In the rows, zero is written as 128.
Known rows, with every step that occurs:
zovagub mivul: [134  99 162  76 136 102 141 150 111 120 176 110 143  90 129 138  97 129
 139 151 117 116 156 150 158 109 148 124  92 134 152 121 134 105  84 127
  86]
kasoke mukig geki lelu: [134  69 168 130 119 135 146 146 140  60 100 109 136  94 115 130 127 154
 188 179 124 111 159 145 154 123  98 101 132 135 153 105 160  94 143 127
  48]
vivun mivul zovagub mukig vemes kero: [122  94 160  35 157  92 136 145 174 104 149 114 140 107 155 159  83 106
 118 143 138 155 100 171 146 116 150  59 102 125 162 117 132  76  95 131
  80]
nedu vemes kero: [136  76 169 105 115 108 138 148 152 131 180 123 137  93 127 141  66 128
 165 130 122 127 144 173 159  73 164 133  92 131 158 120 146 105 104 160
  54]
todi kero vemes nedu: [121 117 144  88 122 134 138 132 188  72 174 141 145  62 136 170  70 134
 158 133  77 136 163 150 204 109 141  89  78 136 143 110 144  98  63 138
  71]
nedu vemes mukig geki lelu: [154  72 169 131 115 128 113 153 189  88 113 118 127  82 110 121 148 144
 166  88 107  81 141 166 140 113 107  75 124 139 147 109 143 139 181 138
  81]
vemes mukig: [126 100 150  67 132 127 129 143 154  98 130 119 111 108 118 155  97 133
 161 168 101 141 135 174 131 100 139  92 109 138 147 128 141 106 117 127
  78]
vivun mivul zovagub mukig posom: [140 141 161  50 158 101 141 145 131  90 128  78 133  86 152 157 114 121
 146 140 147 158  99 157 160 174 150  90 112 126 155 117 148 107 107 133
  73]
zovagub mukig geki lelu: [144  83 164 117 133 127 137 140 148  74 105 105 143 102 105 143 141 139
 150 143 124 110 135 161 138 115 132  94 122 135 161 114 148 103 137 128
  90]
todi kero vemes mukig kasoke: [126  83 141  74 129 122 125 146 214  69 150 139 110 113 119 164 113 132
 167 144  51 139 173 168 174 134 115  53  91 136 158 116 145  80 106 179
  88]
todi kero vemes: [118 112 147  75 125 117 149 136 172  82 176 126 139  89 147 182  86 135
 165 139  78 136 179 150 206 129 145 106  86 134 154 105 134  80  64 170
  61]
kasoke mukig: [113  97 154 100 128 124 151 145 111  92 129 112 128 107 131 156  76 149
 191 215 112 140 135 158 147 110 140 134 112 136 153 122 150  79  96 127
  35]
posom mukig: [144  97 144  70 128  97 161 143 130  81 166 130 121 104 116 178  92 138
 171 150 127 154 144 176 156 121 148 126  98 134 168 130 133  88  91 159
  67]
mukig vivun mivul zovagub: [115 162 154  32 143 107 151 153 151 108 165  96 131  76 150 145  87 129
 112 131 139 126 142 156 185 153 121  71  90 133 156 113 132  77 116 106
  42]
posom mukig vemes kero todi: [126  36 157  46 132  83 148 139 176  52 190 154 140 107 103 161  80 126
 170 121 131 185 121 168 142 102 143 114  97 118 172 128 116  56  89 192
 101]
mivul zovagub mukig: [120 121 154  55 148 122 139 152 119  85 119  92 134 106 127 182 107 122
 142 171 124 135  99 183 139 124 165 129  89 133 165 133 132  86  87 117
  56]
nedu vemes mukig: [136  97 156 102 122 114 118 151 161 122 142 118 120  95 125 148  98 137
 171 125  95 110 120 182 135 102 148 111 103 140 147 127 137 124 134 142
  70]
posom mukig zovagub mivul vivun: [149 126 147  43 138 111 168 149 102  72 202 113 138  79 146 144 143 128
 111 111 160 130 164 179 149 130 132 102 107 133 166 121  94 113 110 142
 113]
vivun mivul zovagub mukig: [122 142 160  49 154 108 148 144 121 108 138  91 131 102 139 161 100 118
 120 158 134 130 103 164 157 144 163 105  97 136 158 127 142  89  97 123
  58]
todi kero: [128  96 152  91 129 102 149 146 138  94 144 118 121 102 137 180  93 134
 168 158 106 163 177 154 193 101 150 126 100 136 156 109 133  90  83 154
  62]
zovagub mivul vivun mukig vemes: [146 117 161  54 151 118 124 141 109 109 171 116 140  71 159 142 109 127
 124  56 132 121 157 160 147 108 125 120 107 137 127 124  94  94 118  94
 101]
vemes kero: [127  77 164  70 124 120 148 140 144 107 168 124 130 106 121 146  67 124
 156 170 125 159 157 167 155  72 155 121  99 129 160 122 147  88  85 145
  63]
mivul vivun: [139 144 156  65 124 138 150 156 101  94 166 116 123  84 133 133 104 130
 137 147 129 143 159 177 163  89 136 138  96 144 141 130 119  81 103 114
  63]
zovagub mivul vivun: [140 134 162  78 130 125 146 162  92 115 194 112 139  69 136 118 126 123
 111 129 127 122 160 164 157 101 136 134  94 140 141 125 113 100  96 112
  88]
geki lelu: [135  92 165  72 126 115 132 133 127  87 143 116 126  82 120 128 112 138
 169 152 120 135 175 155 176  99 138 126 109 138 153 116 152  90 122 110
  73]
zovagub mukig: [124 108 151  86 142 115 142 140 126 106 131 106 136 111 119 169  94 133
 159 178 112 142 112 174 131 100 172 125 104 136 161 132 140  87  89 124
  77]
kero vemes mukig: [117 115 145  54 127 141 129 135 190  87 160 128 128  93 129 155  94 135
 157 147  72 116 137 169 142 129 131  75  98 135 145 123 139  94 100 143
  76]
kasoke mukig zovagub mivul: [115  91 158  78 141 112 151 141 106  90 150  94 145 100 155 143 104 143
 158 198 137 111 150 151 142 126 135 108 120 127 161 112 131 104 103 122
  84]
todi kero vemes mukig geki lelu: [132  79 156 109 121 143 128 133 234  46 129 130 134  80 128 157 156 139
 157 105  72 107 182 144 178 146  95  32 121 134 150  90 141 120 136 165
  92]
nedu vemes: [142 105 159  95 120  99 135 154 125 126 157 114 133  91 130 148  79 139
 173 126 115 110 142 171 169  97 157 146  90 138 150 123 136 100 111 144
  48]
mivul vivun mukig geki lelu: [162 114 174  90 130 166 137 133 116  67 124 103 127  74 121 124 139 141
 137  62 150 108 185 156 160 115 103 124 127 142 132 119 131 104 167 111
  70]
vivun mivul zovagub: [135 142 162  25 141 106 150 152 117 103 150  98 121  90 144 146  86 120
 122 142 140 127 146 154 192 139 136 106  92 136 149 118 144  85 101 125
  37]
mukig vivun: [115 126 148  72 130 113 145 149 152 104 160 113 135  89 132 152  77 144
 150 151 116 138 154 166 157 112 131 102  95 133 160 119 129  77 109 109
  63]
lelu geki: [148 124 153  38 127 115 147 132 144  97 140  97 122 123 115 145  65 139
 155 150 144 124 151 157 164  76 142 135  92 131 155 140 111  93 111 130
  69]
todi kero vemes mukig: [109 105 142  78 128 129 134 133 208  79 158 133 126  93 141 184 110 133
 164 143  60 140 159 159 171 132 134  70 102 135 151 109 134 103  87 167
  80]
mukig zovagub mivul vivun: [142 137 158  41 139 129 150 154  93  92 184  97 140  74 154 118 132 125
 102 127 151 119 176 169 157 106 131 111 102 135 150 118  97 108 110 107
 106]

Rows:
[156 133 172  73 149 136 132 136  88 101 173  89 138  57 152 136 125 129
 147  62 151 143 160 147 150 140 134 135 118 131 127 124 122 131 122 115
 100]
zovagub mivul vivun mukig posom
[143 101 152  70 135 122 122 144 162  78 122 108 113  89 133 153 112 136
 190 147 111 169 131 166 133 133 126  83 121 128 146 116 144 127 126 135
  95]
vemes mukig posom
[129  94 145 100 123 139 142 145 228  60 133 129 132 100 131 181 122 137
 150 118  69 113 159 155 164 147 103  42 106 132 150  98 130 110 104 184
  79]
todi kero vemes mukig geki
[ 94  32 167  77 131 111 138 142 156  65 157 136 147 110 118 139  68 136
 192 182 115 172 109 152 134  92 134 126 110 120 157 120 133  47  94 161
  70]
kasoke mukig vemes kero todi
[126  95 154  44 146 115 130 138 145  92 149 101 128  99 142 141 126 129
 128 147 123 112 152 167 123 118 135  70 116 130 154 115 120 134 120 121
 124]
vemes mukig zovagub mivul
[122  82 145  93 132 121 125 144 150  70 120 142 139  79 139 148  58 149
 191 185 106 141 113 163 147  87 119  85 103 134 139 118 134  80 100  86
  64]
kasoke mukig vemes nedu
[119  62 180  91 115 110 136 148 148 106 189 122 149  95  98 123  73 128
 167 122 126 136 124 158 158  80 172 165  88 126 156 130 142  86 100 187
  67]
nedu vemes kero todi
[138 119 155  56 153 116 134 154 126  67 110  82 138  93 140 181 121 125
 168 159 138 164  95 177 145 157 152 116  99 124 162 121 134 104  98 131
  71]
mivul zovagub mukig posom
[129 104 145  35 156  99 125 159 145  75 111 106 138 104 144 187 104 122
 147 150 118 143  92 186 142 123 145 101  87 130 162 124 108  67  92 109
  74]
mivul zovagub mukig vemes
[136 102 164  36 157 119 136 115 101 104 151  87 139  95 151 158  95 136
 138 100 155 102 174 148 151 127 150 122 115 128 148 120 123 114 117 114
  97]
vivun mukig zovagub mivul
[144  94 145  58 133 108 118 146 158  78 139 144 135  74 131 146  62 136
 163 135 111 143 136 169 161  75 127  90  86 134 139 120 123  85  95  85
  86]
mukig vemes nedu
[142 131 160  69 149 118 156 158 139  89 111  87 138 108 129 156 110 122
 105 133 143 108 105 159 153 155 131  73 105 134 159 118 142  96 113 144
  56]
vivun mivul zovagub mukig geki
[ 95 115 148 109 128 124 151 146 146  96 146 111 138  94 139 155  77 156
 180 203 111 138 136 161 141 121 122 107 113 133 159 116 138  72 113 107
  40]
kasoke mukig vivun
[166  72 156  98 120 109 156 144 155  50 139 129 129  93 104 152 140 144
 168 111 139 122 165 162 163 134 106  90 119 132 169 110 143 102 139 161
  76]
posom mukig geki lelu
[148 125 153  42 145 131 127 136 115  90 141 119 123  84 154 157  91 135
 149  73 132 142 157 174 156  99 125 124 109 140 129 129 100  70 126  96
  76]
mivul vivun mukig vemes
[142 147 156  25 146 155 144 121  93  76 140  89 120  91 154 153 103 137
 132  97 161 132 178 174 155 109 137 139 118 138 140 130 108  94 135 107
  78]
mivul vivun mukig zovagub
[147  72 164  96 124 139 123 142 182  66 102 118 120  95 104 129 146 140
 155 130 112 110 160 160 136 114  98  58 130 137 147 109 148 123 164 125
  92]
vemes mukig geki lelu
[101  59 166  31 152 108 127 150 168  56 144 115 155 108 114 167  97 111
 143 144 128 168  73 174 127 105 158 120  87 117 168 129 114  52  82 150
  90]
mivul zovagub mukig vemes kero todi
[128 125 146  61 122 146 133 132 170  78 175 138 149  62 127 141  55 136
 152 139  91 112 143 160 173 102 140  90  74 136 138 124 147  91  73 111
  64]
kero vemes nedu
[140 135 169  75 142 142 138 135  80 120 180 101 137  72 139 136 110 128
 118  84 139 115 163 156 148 112 143 145 106 140 131 133 117 111 114 105
  85]
zovagub mivul vivun mukig
[135 103 158  40 144 103 145 141 113  99 164  96 142  94 147 138 109 131
 130 144 142 107 172 155 157 116 144 103 103 128 160 112 118 110  98 122
 103]
mukig zovagub mivul
[140  88 149  82 142 107 134 152 131  96 121 113 118 134  96 148  96 131
 163 182 104 140 129 183 133 102 151 111  93 136 167 141 152  69 107 137
  86]
zovagub mukig kasoke
[157  98 162  80 136 137 144 136 127  88 107 100 128 110 120 171  78 146
 158  94 140 106 160 151 153 125 123 122 114 133 141 123 137  99 126 139
  53]
vivun mukig geki
[144  99 139  31 137  98 165 135 131  58 153 116 122 106 132 180  99 141
 166 145 152 149 158 182 157 128 143 104 109 129 177 121 117  94 107 156
  83]
posom mukig zovagub
[132 127 148  41 159 104 122 144 162  85 128 119 141  76 146 154  77 119
 116 127 129 134  83 170 153 118 141  55  88 135 144 124 130  90 100  84
  86]
vivun mivul zovagub mukig vemes nedu
[159 142 162  61 141 147 135 132  98  80 141  92 121  72 150 149 109 138
 168  80 151 163 160 162 156 133 131 148 121 133 129 127 126 110 130 121
  73]
mivul vivun mukig posom
[123  56 152  75 144 100 130 139 174 103 142 129 144 118 134 168  78 122
 157 159 112 167 109 182 122  72 159  86 104 126 163 122 127  76  86 133
 101]
zovagub mukig vemes kero
[130  89 144  68 149  94 129 144 147  97 124 122 137 113 137 173  90 133
 162 151 106 149 107 179 132  98 153 100 103 133 157 124 114  70  94 115
  96]
zovagub mukig vemes
[126 102 145  82 132 127 127 134 216  60 149 121 128  77 155 182 123 136
 189 121  73 167 155 153 173 161 122  60 113 125 147  97 137 124  98 178
  97]
todi kero vemes mukig posom
[149  77 154  95 124 106 112 165 169 109 135 124 102 113  99 128 107 136
 178 129  88 107 135 192 137 105 128  90  93 140 153 133 149 104 154 154
  77]
nedu vemes mukig kasoke
[143 104 153  90 144 110 136 139 133  87 126  94 138 100 132 169 105 137
 185 161 125 170 109 168 134 132 158 118 113 127 158 123 146 109  97 134
  94]
zovagub mukig posom
[141 129 160  77 134 131 126 156 135 110 175 103 136  70 152 113 153 127
 109  84 132  85 139 185 127 109 131  88 112 138 143 119  94 149 152 125
 116]
nedu vemes mukig zovagub mivul vivun
[143  91 153  43 150 105 122 127 134  97 122 119 123 104 147 180  64 142
 175  95 123 140 153 162 157 109 136 119 107 132 140 123 118  70 116 112
  72]
vivun mukig vemes
[ 94 149 155  68 141 119 158 153 145  99 149  94 134  82 159 148  83 141
 142 180 134 128 126 150 166 165 113  76 107 132 157 112 144  73 121 105
  19]
kasoke mukig vivun mivul zovagub
[127 138 141  71 135  85 170 135 163 108 197 126 127  86 137 157  80 142
 141 120 136 146 146 160 162 150 129  67 107 133 168 120 137  86 119 144
  72]
posom mukig vivun mivul
[114 117 148 109 125 114 120 153 195 124 158 116 131  80 133 151  96 146
 160 109  95 106 121 181 126 111 131  79 103 137 153 120 125 118 149 120
  74]
nedu vemes mukig vivun
